Each row was made from one walk, in order. Every step used is in the known rows, and no mark comes twice. Write each row's walk.
Known rows
N, Y, X, Z: [ -3   1  15   2  -8  16   2   4 -15   3   5  10  -9  15   5  -1  -1   7
   8   3   1 -16  38 -12 -11  -8  -6  -4 -11  10  -7  -2   4   3  11   1
   8 -43  -5  -4  11   9 -22  56  -2  21   5   9   5   5   0  -2]
C, F, X, H, W, U: [-13  -2  -2  33  21   7  -2   4 -21 -12 -14  11   7   0  12   9   5   6
  12  -3 -19 -18 -18   4  -7  -4   5  -3 -13   2  -3 -28  19  -8  12  -9
   1  14  -1  23  11 -15  -4  26  10   0  11  15 -31 -21  13   7]
F, T, J: [ -2  -8  14  20   5   1  -2   5  -8 -25   6   5 -11  12   6  12   0   4
  -6   5  -1 -15 -10   5  -1  -4   6  -4  -3  -1   1 -22  11 -11  -4  -4
   4 -23  13  15  -6  -4  -8  10  -5  12   4   8 -12 -14   0  -8]
T, R, G, H: [  7  -2  16  13  23   1  -9  22 -15 -21  23   2   2  11  17 -10   1   1
  -2   5   4 -13  20  -7 -11  -2  -3  -8 -17  -1  -9 -13  14  -4  -4   6
   8 -16  10  12   6  -2  -8  13 -22  -6   1   6 -14  -9   0   0]
R, T, F: [-11   0   7  -2  -4  -2  -9   9 -16 -16  -2 -10 -12 -14  10   9  -3   7
  12   4  11 -15   7  13  -1  -6  -2 -10  -5   8  -5  -7   1  -9  -5   0
   0 -14 -12  10   2   0   0  21  -2  12   7   7   0  -6   0   1]
Y, T, R, X, Z: [ 16  -5  18   4 -13  18  -8  36 -15  -6   7  -2  -6  19  12  -4  -2   4
  -5   5  14 -20   8   0  -7   0  -3  -6 -10  -2   9  -1   0  -3  -4   4
  10 -31   9   4  11  -1 -19  49  -5  11   3   5 -18   1  -1   3]
V, Z, T, R: [  5  -1  18   9  22  15  -5  39 -15 -16   6  -1  -4 -11  21  -1  -2  11
  -2  10   4 -11  -2 -11  -9   6  -4 -16 -13  12  -1 -17   2  -7   3  15
   5  -4  10  13  -2 -15 -11  50 -11   1   2 -11  -4   4  -3 -11]
Z, T, F, X, Y, G, H, W, U: [-25  -3  -1  29  50 -13 -11  32 -20 -12   6   7  -5 -10  22   4   7  13
  -6   3  13 -22  -9 -10   0  -9   0   2 -10  23 -11 -22  23  -2  12  12
   6 -43 -11  28  16 -26 -11  45   3   0   5   4 -22 -28  11 -33]
N, Y, G, F: [-12   0  13   0  20   1   2 -10  -5   5   4   0  -6  12   9  -1   6   6
  11   8  15 -16   8 -14 -11  -1   6  -2 -10  17   1 -13  13   3   9   7
   6 -57 -12   4   3  -6 -23   7 -20  14  -9 -11   6  -5   4 -15]
N, Y, G, F, C: [-18   1  18   4  22 -12   6   0  -3  11  -1   8   1  25  13  -2   5   6
   9   0  17 -17  10 -13 -11   1   5  -4 -15   8  -4 -13  14   3  11  17
   6 -69  -7   6   6 -14 -19  24 -24  14  -2  -7  -7  -1   6 -14]
F, X: [ -8   3   3  12   7   1   0  15 -13 -12   0   8  -2   3  10   3   0   2
   0   1   2 -16   8   6  -7  -1   1  -7  -9  -7   3  -9  14  -3   3   2
   5  -2  -1  15  10  -2 -17  23  -1   8   5  13  -5 -12   3   2]
G, F: [ -5   1   4  11  -3   4  -3   0 -11  -9   6   0 -11   5   4  -3   2   2
  10   9   7 -16   2 -10 -10   1   4  -5 -12  -4  -1 -12  15  -5  -3   3
   4 -17  -4   8   2  -1 -10   4 -16   2   3  -4   4  -5   0 -10]
T, Y, G: [ -7  -3  11  -8  18  -2   0   0  -9  -8   1  -3 -11  -4  10   0   2   3
  -1   8  13 -15   0   1  -2  -4   4  -1  -7  12   4 -11   4  -4   8   2
  11 -47  -6   5  -2  -1 -10   2 -13  12  -5  -3  11  -9   2  -9]
F, T, Y, X, H, W: [-13 -15  -2  10  -2  -3  -8  -4 -19  -3  -2  14 -23  21   2   8   5   3
  -7  -5  -1 -16  14 -19   1 -11   2   6  -9  16   8 -12   5 -13  11  -3
   3 -20 -15  13   1 -13   5  49  -3  19  12   8  -4 -15   7 -12]
C, F: [ -5   4  13  19   0  10   1   9 -13 -14  -3   1   0   1   8   1   1   4
  12   8  -3 -14  -1   3  -8   0   4 -11  -4 -12  -3 -15   3  -7  -3   0
   1  -5  -7   9  -2   7  -8  12  -3   5   5   7  -2  -6  -3   3]
F, X, Y, T: [  3   1   3  22  -6  -5   7  13 -17 -12  13   5 -13  18  16  10   2   3
  -5   6  12 -21  17  -3  -4   2   3  -4  -5   1  11  -8  15  -1   1   3
   5 -42   0  15  11  -4 -21  48   0  18   8  15   5 -15   4 -11]
G, F, T: [-12  -6   5  28   6   0  -8   9 -11   0   5   7 -13  19   4  -1   2   2
   0   4  11 -17   2  -9  -5   1   6  -2  -7  -7   0 -18  13  -9  -5   4
   0 -23 -10  17  -7  -6  -7  13  -9   3   5  -6   0 -10   2 -22]
R, X, Y, G, F: [ -8  -3  10 -13  -3  12  -1   4 -14   7   6  -2  -4  28   9  -7  -1   3
  12  17  21 -18  11 -18  -9  -6   3   1 -10  13   7  -5  10   1  -5   3
   6 -46   3   7  14 -10 -23  42 -16  12  -4  -1   0 -13  -1 -18]
R, G, F: [ -9   0   7  11  16   0  -8 -13 -13  -8  10   3 -12  13   6  -9  -1  -1
  14   6   2 -13  17  -9  -9  -2   2  -3 -13   0  -3 -10  16   0  -8   2
   4 -16  12  14   2   4 -10  10 -21   3  -1  -2   8  -8   2  -9]
Y, T: [ -1   0  10  15   1  -4   0  12  -8 -10   5  -2 -13   8  13   7   2   0
  -8   3  12 -18   5  -3  -3   5   1  -5  -3   0   6  -6   6  -2   3   2
   7 -25  -9   8  -4   7  -8   6  -8   7   6   4   5  -6  -1  -7]
X, R: [  4  -3   7  -5  -6   6   2  28 -14 -14   2   3  -5  10   4  -2  -4   1
  -1   4   4 -15  14   6 -10  -1   0 -12  -9   8  -2 -13  10  -8  -4  -8
   8  -2   7   9  -1  -6 -14  22   0   0   7  14  -1  -3  -1  -2]
T, F: [ -6  -2   7   1  -1  -2  -2  10 -12 -23   0  -3 -12  -6   5   8   0   8
   9   0  11 -12  -1  -2  -7  -3  -2 -10  -5   1  -5 -15   3  -6  -5   3
   4 -25  -6   8   0  -5  -4  17  -7   7   4   4   1  -6  -1   2]
R, X, H, W, L: [  0 -14   7 -16  12   9  -2   0 -24   7 -35  -2  -3  15   1   9  -3  -1
   3  -4  -9 -19 -11 -14  -5  -7  -6  -2 -11   0   0 -12   3  -8   3 -10
   7  21  -1   9  11 -22   8  27  -7   4   9  11 -17 -16   6   0]
G, H, W: [-11  -4   5  13  10 -10 -10  10 -12 -10  -3  -1  -6   1   7   2   6   0
  -1   3  -2 -19   5 -14  -8  -5  -2  -6 -11  -7  -7  -6  19  -7   7   0
   8   3 -14  11   3   4   8  -4 -16  -4  13   0 -13 -13   1 -16]
R, X, Y, T, F, C: [ -1  -3  11   2 -22 -18   6  21 -12 -12   1  -3 -12  37  13   8  -3   9
  -2  -4  24 -16  13 -16  -3  -3  -2  -6  -6   2   5  -3   1   0 -12  10
   3 -70  12   9  10 -17  -2  79  -8  21   9  16 -11  -6  -1  -8]
T, Y: [  2  -5   4   0  -2  -5   2  -5 -13 -20   3  -5 -16  -6   4   4  -1   4
   0   3   5 -14   5  -2  -3  -5   2  -7  -7   4   3 -11   6  -7   3  -4
   8 -34   7   7  -1  -1   0  18 -10   9   4   4  15  -4   1  -6]
N, Y, X, R, G, F, T: [-15  -8   7  11  21   2  -6  -4 -13   2  21  20 -14  53   0 -11   1   3
  -2   6   7 -11  52 -14  -6  -7   6   1 -13  29  -4 -13  13   0  -5   3
   0 -40   0  18  -4  -9 -23  60  -7  17  -3  15   6  -3   3 -20]
R, T, Y, X, Z: [ -5  -1   4  -3 -14  15 -12   5 -22  -8   4  -1 -18  -8   7  -2  -5   3
   6   9   3 -19  32  13   3 -14  -3  -1 -13  16  -2   7   0  -8   5  -2
   6 -32 -11   1   9  10 -11  53   2  23  10  10  13   3   1  -5]
V, Z: [ -1   0  11  -1   7   7   1  14 -10 -11  -9  -4  -4   1  11   5  -3   3
   5  12  -1 -11  -2  -5 -11   1  -5 -15 -11   3  -4 -11   4  -3   4   2
   6  -5   8   7  -7  -5  -4  23 -12   3   1  -7   2   4  -2  -8]
N, Y, T: [ -1   0  16  11   5 -10   7  -5  -6  -6   3  -3 -15  13  13  12   4   5
  -8   0  10 -16  18 -10  -5   3   3  -7  -2  11   2  -8   5   3   8   1
   6 -50  -3   5  -2   4 -10  25  -9  15   3   5   8  -3   1 -10]
Z, V: [ -5  -5  10   5   7  -1  -1  12 -13   0  -4   2  -5 -10   9  -4  -1   5
  -8  -7  -9 -20   8 -10  -8  -1   0  -5  -6   0  -3 -12   7  -5   3   2
   9   0  -7   5   3   2 -14  -6  -1  -4  11   6   6  -8  -5  -9]
Y, G: [-12   1  17  -4  19   5   0  14  -8  -2  -4   2  -1   2  14   1   2   0
   0   7  11 -16  -2   2  -7   0   0  -3  -8   5   1 -11   6  -2   8   4
   9 -21 -15   6  -1   6 -17  -6 -10   3  -3  -3   0 -10   1  -5]
V, Z, G, H, W, U: [ -7  -9   7   7  50  -8  -7  17 -10  -7  -5  -6  -3 -10  10   0   2   5
  -6  10  -9 -14 -17 -26  -8  -3   1  -8 -20  16 -14 -17  19   3  12   4
  12  10   1  19 -10 -15  -2  -8 -22 -12   1  -8 -27 -10   7 -20]
Z, G, H, W: [ -9  -9   6   5  28 -12 -10   9 -12  -3   4   1 -13  -6   4  -1   4   4
  -5   2   0 -18   6 -25  -7  -5   3  -5 -13  -5  -6  -7  16   0   7   7
  10   9 -13  16   0   2  -5 -13 -21  -2   7   0 -15 -18   2 -14]
U, W: [  0  -1   3   6   6  10   2  19 -13 -19   1   1  -8  -6   5   5  -1  -5
  -5   0   5 -17  20   1 -11  -1   3  -6  -7  -6 -11  -6   9  -6   9  -5
   6 -18  -1  13   5   3 -11   8 -16  -5   3   1  -7  -6  -2   3]
V, Z, X, R, G, F, C: [-14  -7  -3   0  19   4  -3  20  -9  -5   9  11   1  34  15 -19  -1   2
   8  10   0 -12  34  -7 -10   0  -2 -11 -25  26  -8 -11   7   0 -14  13
   3 -26  31  18  -3 -29 -26  74 -13   4   3   3  -8   6  -1 -20]

Write each row's walk
[ -9  -8  16  19  26  10  -9  23  -9   2  14   8  -1  20  15  -8   6   4
  -2   8  24 -16  -8  -3  -6   4   8   2 -12   7   8 -23  12 -11   1  15
   4 -38 -19  16  -3 -13 -25   2 -22   5  -7 -12 -17 -11   6 -15]
Y, G, F, T, R
[ 13  -1  16  15  -1   4   0  24 -10 -18  16  -1  -8   7  18   3   4   3
  -8   4  14 -16   1   0  -5   8   3  -6  -8   3   9 -12   6  -6   3   8
   9 -25  -5   9   0   1 -14  12 -14   5   2   3  -5  -4   0   4]
Y, T, R
[-10  -1  -4   3  -3   4  -7  22 -24 -14  -4   2  -8  -6  14  17  -4   7
  15  -5   5 -18   5  11  -2  -7  -3  -7 -11  14   1 -13   3  -9  -2  -1
  -4 -13  -5  17  18 -22 -11  50  12  21  13  18 -11 -13   7   8]
R, T, F, X, H
[  2  -7   6  10   9  13  -6  11 -15   6   6   4 -17  -6  -1  -7  -2   5
  13   4   4 -21   8 -19 -11  -2   3  -3 -16  -6  -2 -12  11   3  -5   7
   8 -25  -3   9   4  -1 -30  16 -16   9   1  -9   0  -5   3 -10]
X, Z, G, F
[ -5  -6  -1 -11 -16  17  -5  20 -15 -31  16  -2  -6  -7  16   0  -1   5
  -1  11  -8 -18  21  27   2  -9   6  -7 -10  39  -2  -9   6 -11 -11 -10
   5  -3  17  14   3 -10 -32  42  11  12  10  24 -13  -8  -6  -2]
Z, X, R, T, J
[-13   1   9   2  -7 -16  -5  15 -14 -15  -8  -1  -5  -2  15   8  -3   7
  10  -7  12 -16  10  16  -1  -5  -3 -12 -12   1  -9  -5   2 -10  -3   9
  -1 -24  -7  12   3  -8   2  35  -8  12  14  10 -13  -2   3   2]
R, T, F, C
[ -6  -2   2   2  19   0  -4  17 -17 -16   9  14  -3  18   7  -8  -4  -1
   0   1  -3 -14  31  15  -9  -4   0  -9 -13   7  -1 -12  18  -1  -7  -3
   6   3  17  22   8  -6 -24  39   3   8   2  26   0 -11   5   0]
F, X, R, G
[ -8 -12  18  21  14   7 -12  23 -19   3   7   8  10  34  15  -6   6   8
  -5  14  18 -19   6 -12  -5  -7   6   0  -8   0   3 -17   6 -12  -2   9
   1 -28 -21  19   6 -14  -7  45  -9   8   1   2 -37 -23   2 -19]
C, F, T, R, X, Y, G, H, W
[  6  -3  12  -3 -21   0   4   8 -15  -3   5  -6 -14  29  11   5  -3   3
  -8   8  15 -18  21 -13  -4  -2   1  -4  -2   5  10   0   4   1  -7  -4
   6 -41  11   7   9   1 -10  57  -5  13   7  13   4 -10  -3 -11]
R, X, Y, T
[ -6 -11  -1  12  53  -8 -11  14 -24 -10 -11  12   0  16   5  -7   1  -4
  -2   1  -7 -20  19   5  -5  -7  -4  -5 -17   2 -13 -16  27  -6   1   2
   8  16  -5  25   6 -20  -3  17  -7  -2   3  22 -14 -20  11 -17]
F, X, R, G, H, W, L
[-16  -2  -2  35  46  -5 -14  18 -20 -23   5  14  11  15  11 -11   4   2
   2   5 -15 -17  11  12  -7  -8   7  -7 -16   9 -16 -23  28  -5  -1  -3
   4  14   7  31   6 -10  -6  22   6  -8   5  25 -32 -19  11 -10]
C, F, X, R, G, H, W, U
[ 19  -4  16 -12 -25  12   4  16 -21 -14  10  -4   1  21  11  -4  -5   7
   0   8  11 -13  17  -9 -11  -5  -2  -7 -11   5   7  -8   6  -6  -9  -3
   9 -23  20   6  16  -9 -15  63 -15   9   5  13  -7  -9  -3   7]
T, R, X, Y
[  4   2  16  15   2  31 -11  49 -20  -9  18  14  -8  -2  15 -11  -1  10
  -3   2   5 -18  27  -9  -7  -3  -7  -3 -15   9  -1  -6   1  -6   5  14
   8 -16  -7   6  13   3 -29  64   1   8   9   4  -4   1  -2  -1]
Y, X, Z, T, R
[  0  -5   1  13 -16   4   7   8 -13  -8  19   0 -17  14  19   3   5   5
 -11  10   9 -20  32 -11  -1   1   0  -1  -3  19   6  -5   0   1  -5  -3
   6 -47   3  10   4  -1 -28  54   1  13  12   9  10 -12  -4 -15]
Z, X, Y, T
[ -5   1   9 -13 -19  18  -6  24 -17 -34  16   3  -8   8  11   2  -4   2
   3  12  -2 -16  20  23   1 -11   4  -3 -12  35   1  -3  11 -11  -2  -3
   6   3   1   7   3   0 -21  36   4  19   7  29 -10  -3  -3   2]
Y, X, R, T, J
[ -3  -4  12  -5   6  22  -4  23 -14   3   8  11 -14   1   2  -7  -3   5
   2   5   0 -18  26 -16  -7  -7  -1   0 -15   5  -1  -1   1   5   4   7
  10 -10 -14   3   6  10 -35  34  -7  16   3   9  -1  -4   0   3]
Y, X, Z, G
[  1  -8  22  17  11  14  -6  45 -18   1  15   6  14  38  19  -5   2   8
 -11  17  22 -19   7 -13  -6  -4   6  -2  -8   1   1 -21   0 -11  -9   9
   0 -47  -7  14   7 -18 -19  53  -3   8  -3   6 -31 -18  -1 -15]
C, F, T, R, X, Y, G, H
[ -5  -2   1  -4   6   6  -6  33 -18 -21  15   9 -22   5   8  -8   0   8
 -12   4   7 -14  29  -6   1  -7   3  -4 -10  29   3  -8   4  -9   3   4
   8 -24  -1  11   1  -8 -14  64   9  11   5  19  17   0  -4 -17]
Z, T, Y, X, R
[ -2  -1  12  17  40  14 -13  14 -16 -15  16   3  -9   3  19 -13  -1   8
  10  11   3  -9   6 -17 -11   4  -1 -10 -19  14  -3 -17  10  -1  -5  19
   2 -14  22  20  -1 -16 -14  49 -23   1  -5 -17   3   3   0 -18]
V, Z, T, R, G, F
[ -9  -2  10   5  -1 -16   3  20  -9 -17  -5   4  -6   8   9   6  -1   9
   8 -10  12 -13   1   0  -6  -1  -3 -11 -12  -9  -7 -14   5  -6  -3  12
   4 -36  -2   9   3 -14  -1  32 -13   9   9   8 -12  -2   1   3]
T, F, C
[ -4 -10  12   3  34  -1   0   6 -21   8 -18  -2  -2   7  11   4   5  -1
  -2  11   9 -24  -3 -13  -4  -6  -6   2 -11   4 -11 -16  17  -6  13   3
  10 -28 -27   8   2 -13  -1   3 -20  -1   5  -2  -7 -22   8 -28]
X, Y, G, H, W, L
[ -9   1   4  16  20   8  -3  16 -18 -20   7  16   3  17   8  -9  -2   3
  10   6  -7 -13  25  18  -9  -3   5 -10 -10   0  -3 -17  11  -3 -11  -1
   0   1  10  23   6  -5 -23  41  11  11  -1  27  -3 -11   3   3]
C, F, X, R, G
[-16   0   1   1  15  13 -11  25 -14 -24  14   6  -2   2  14  -2   1   2
  14  16  10 -21  -4  30  -2  -7  14  -1 -15  31   7 -14  23  -9   1   8
   4 -23   0  19  12 -19 -34  18  -1  21  -4  13 -15 -13   6 -10]
Y, G, F, X, R, T, J
[  7 -10  11  -2 -12   6  -7  18 -18  -6   2  -1  -7  23  14   6   3   3
  -7  -3   6 -17  -2 -16  -8   0   0  -1 -11   8  16  -6   5  -7   4   0
   8  -3   3  12  15 -17  -1  44 -12  10   9   9 -26 -11   3   5]
Y, T, R, X, H, W
[ -6  -8   7  30   7  -4  -3   0 -13 -16   0   4 -11   9   4   4   2   7
  -2   4   4 -14  -1   4   1  -3  10  -7   0  -8   1 -23  -1 -13  -6   1
  -2 -35  -3  16 -11  -2   0  25   4  11   3   4   3  -9   2 -12]
C, F, T, Y
[ -4  -7  -3  -6  -8  13   0  28 -13 -13  10   6  -3   7  10  -8   1   3
  -7   6   0 -17  30   4  -6  -2   0  -9 -10  22  -2 -10   2  -6 -10  -7
   8  -5   8  11   1  -9 -32  41   8   0   8  17   0  -5  -6  -5]
Z, X, R
[-11   1   0  21  12 -10  -3  22  -9 -26   7   2 -16   6  13  10   4   7
   0  -1  18 -16  -4   3  -1   2   4  -6  -3   0   7 -10   8  -1  -2  12
   2 -39 -13  17   8  -9 -14  29   1  20   2  11  -4 -10   3  -3]
Y, T, F, X
[ 17 -11  23  -5   9  10  -1  15 -12   3  13  -4 -12  15   8  -1  -1  13
  -9  -1  10 -18  22 -24  -8  -1   3  -5 -10  12   7  -3  -3  11  -1  10
  12 -49  13   6  11  -7 -35  59 -13  23  -5   7 -14   0   2   5]
N, Y, T, R, X, Z, G
[ -4   2  14  42  31  24 -13  27 -24 -14  13  20   1  -4  19 -13  -2  13
  11   0  -9 -17  22  10  -8  -1  -2  -9 -12 -11  -4 -16   5  -2  -6  15
   0 -12  13  25  18  -1 -32  73   9  12   3  10 -11  -8   5   5]
C, F, X, Z, T, R, G
[  7 -15  11  -4  15  10 -18  31 -19  -1   6   0  -2   2   4 -12   0   8
  -3   3   4 -21  13 -24 -11  -9  -2  -5 -20  -6  -3  -2   9   0   0   8
  13   5   2  11  16 -10 -18  25 -19   3   5   2 -36 -10   1  -2]
T, R, X, Z, G, H, W
[  0  -1  14  17  16  -4  -4   6 -13 -12  18  10   1  25  15 -15   1   4
  12  -3   9 -12  16  -4 -12   2   1  -6 -24  -5  -2 -14  18  -4  -7  17
   5 -32  16  14   7 -10 -13  32 -34   3   3   0 -14  -2   5   2]
T, R, G, F, C
[-20   1   3  18  33  -4  -7  49 -17 -11  14   8  -9   0  22   4   2  13
  -3   6  23 -22  11 -14  -2  -5  -1  -4  -7  14  -4 -18  10  -2   2  20
   3 -65 -11  20  21 -23 -23  59   7  12   2   5  -5 -21   2 -28]
Z, T, F, X, Y, G, H
[-10  -8  17   1  56  -9  -1  -5 -13  10 -22  -1   2   4   9   5   7   2
  -4   4   5 -21  -2 -13  -5  -4  -3  -1 -10  10 -14 -16  14  -1  21   6
  10 -30 -29   6   0 -12   1 -11 -20   4  -4  -4 -11 -15   9 -24]
N, Y, G, H, W, L
